Each row comes from the steps of one path. Every step used is in the known rows, and no mark comes twice. Write the path behind each row, first mark first.
(in the rows, 128 means zero)
Known rows
dapu/bima: [148 135 131 111  96  96 154 105 134  98  94 128  59  98 151 159 127 143
 104 138 135 114 116 126]
romib/fazeg: [ 94 110 107 143 117 120 114  85  89 118 143 122  90 148 128 177 140 100
 128 108 132 144 124 136]
romib/ramo/dipiti: [161 153  88  76 123 133 154 120 111  65 136 131 134  85 117  90 118 135
  97  98 118 131 121  98]
romib/ramo/dapu/bima: [114 175  97  65  99 104 170 131 146  48 112 138 103 101 144 118 140 132
  74 112 123 121 138 100]
siba/bima/dapu/ramo/fizar/pitug: [ 99 152 114  96  74 111 137  65 165  96 164 101 119  78  84  91 141 147
  95 118 129 115 182 108]
fazeg/romib/ramo/dapu/bima/dipiti/pitug/fizar: [124 173 143  44 142 153 212 149 143  66 143 116 164  95 148 140 147 138
  85  93  90 139 152 110]
dipiti/pitug/fizar: [134 105 145 134 145 136 163 149 122  89 172  79 129 120 113 153  87 158
 101 115 145 133 130 138]
ramo/fizar: [137 143 135 146 124 101 146 125 127 137 169 126 108 114 160 129 116 134
 116  90 177  98 163 132]
siba/bima/dapu/ramo: [100 138 107  79  94 133 125  74 173 102 128 116 120  78  87  92 150 145
 124 130 108 114 174 118]
pitug/fizar/ramo/dapu/bima: [109 142 137 108 124  70 162 118 141  37 146 105  82  91 205 119 119 161
  80 121 144  91 156 119]
siba/bima/dipiti/ramo/fizar/pitug: [154 132 101 117  69 103 166  53 128 116 161  92 126  60  89 137 120 140
 113 109 127  88 155  84]
romib/ramo/fizar: [136 163  95  95 118 103 146 153 133 105 172 146 106 105 149 101 123 134
  84  87 161 118 153 110]
ramo/dapu: [ 93 153 137 123 125 128 157 116 138  90 121 114 159 132 136 125 138 120
 123 111 123 112 152 121]
dipiti/ramo/fizar/pitug: [137 142 107 135 101  66 165  92 110 100 190 109 125  87 135 111 131 132
  67  75 161 110 146 106]
rugis/pitug/fizar/ramo/dipiti/bima/dapu: [144 150 134 101 132  96 181  95 116  82 162  99 119 104 197 132  87 179
  95  96 109 100 142  88]
dipiti/bima/siba: [168 148 132  69 110 106 140 122 135 123 114 137  54 104 159 159 115 161
  92 120 166 122 126 124]
bima/siba: [131 141 169  65 142 143 118 154 131 122 133 114 106 126 136 128 131 152
  97 122 147 124 123 135]
rugis/pitug/fizar/ramo: [101 133 138 113 139  87 159 134 122 101 176  99 108 139 200 140  89 165
 110 115 124 103 128  85]
romib/ramo/fizar/pitug: [129 173 100 104  96  92 150 144 124  93 191 128 117 114 125 102 119 133
  54  96 157 138 142  95]
gelan/siba/bima/dapu/ramo/dipiti: [133 163 128  57 123 158 139  73 167  40 139  95 132  99 109 114 146 169
  81 102 108 114 169 129]
siba/bima: [102 113 106 124  78 127 126  95 153 116 126 115  93  93 110 133 120 132
 158 149 133 106 142 109]
gelan/siba/bima: [114 143 127  94 109 147 126 112 166  71 139 105 102 131 132 154 132 154
 105 130 133 113 148 128]
fizar/ramo/dapu: [ 88 165 119  90 123 119 125 116 137  80 125 122 119 113 153  83 120 134
  80 116 106 115 132  91]
ramo/dapu/bima/dipiti/pitug: [150 161 149  95 111 135 198  90 129  79  96  89 132 102 111 171 115 144
  88 109 105 105 136 108]
gelan/siba/bima/dipiti: [153 149 134  84 118 161 138  99 157  87 133  99 127 125 116 166 131 159
 104 125 111 107 151 119]

Write each row's path
[125 158 129  71 148 137 128 103 152 111 131 130 162 111  98  76 165 144
  85 105  94 140 168 138] => bima/dapu/ramo
[142 132 102 126 123  78 162 102 119 113 171 128 115  77 158 111 135 134
  97  67 164  91 157 121] => dipiti/ramo/fizar
[152 124 116  71 153 108 179  78 120  44 163  78 104  79 103 111  99 170
  87  80 151 120 139 107] => dapu/ramo/dipiti/pitug/fizar
[102 177 142  47 109 107 135 115 141  57 107 114  64  93 171 103 120 156
  49 119 121 104 121  94] => fizar/ramo/dapu/bima/siba
[130 128 122  94  97 144 165  83 143  82 145  71 123  72  93 140  90 160
 115 125 106  92 152  88] => siba/bima/dipiti/pitug/fizar/ramo/dapu
[169 141 149  97 152 152 176 116 114  94 153  74 167 105 104 143  90 162
  79 101  96 114 140 105] => bima/dipiti/pitug/fizar/ramo/dapu
[166 129 115 112 129  76 158  95 116  50 156 110  80  67 196 112  95 171
  92 109 152  97 143 113] => pitug/fizar/ramo/dipiti/bima
[129 155 142 159  97  87 151 112 116 121 192 103 122 124 130 130 111 133
  79 101 173 122 149 113] => ramo/fizar/pitug
[108 130 121 116  86 156 121  93 162 119 122 117 142  86  92 106 143 135
 141 143  96 114 165 129] => siba/bima/dapu
[101 171  96  76 119 124 153 147 142  67 135 137 147 119 130  98 140 122
  89 104 117 130 145 102] => romib/ramo/dapu
[202 138 119  88 106  96 181  73 116 104  95 122  93  66 134 163 136 150
  89 112 108  97 123 110] => dapu/bima/dipiti/ramo
[172 146  87  63 125  81 169  48 126  69 122 124  69  69 128 113 115 159
  97  86 154 114 139  94] => dapu/ramo/dipiti/bima
[167 169 105  83 113  88 156  81 152 118 133 149  89  82 145 118 137 159
  76  87 149 118 181 127] => dipiti/bima/dapu/ramo/fizar
[ 99 139 136 117 140  85 149 129 139  52 164 104 117 106 193 103 120 152
  91 116 139  98 162 119] => pitug/fizar/ramo/dapu
[146 124 130 116 143  93 149 108 115  50 165 100 108  79 183  96 103 163
  97 111 140  99 142 118] => pitug/fizar/ramo/dipiti
[120 145 106  96 104  78 187  80 131  56 112 119 113  74 153 127 151 131
  87  90 126  94 143 112] => dipiti/ramo/dapu/bima
[124 124 117  81 106 140 159  63 155  57 153  78 128  53  80  98 120 167
 113 111 116 107 175 121] => siba/bima/dapu/ramo/dipiti/pitug/fizar
[171 155 116 111 107 125 143  98 141 131 106 151 123  98 134 132 136 146
  99 120 113 134 155 138] => dipiti/bima/dapu
[151 144 137  72 127 157 145 109 155  54 161  73 111 110 123 159 102 182
  69 118 114 107 147 111] => gelan/siba/bima/dipiti/pitug/fizar/ramo
[167 135 137  80 136  84 153 108 117  47 158 103  68  66 201 112  96 183
  75 106 161  95 141 116] => pitug/fizar/ramo/dipiti/bima/siba
[150 180 116  48 135 167 174 125 132  91 128 154 171  77 144  92 159 128
 101  89  78 157 147 115] => fazeg/romib/ramo/dipiti/bima/dapu
[114 178 136  76 102 130 137  86 173  55 177  89 122 119 110 122 146 167
  49 103 134 120 182 123] => gelan/siba/bima/dapu/ramo/fizar/pitug
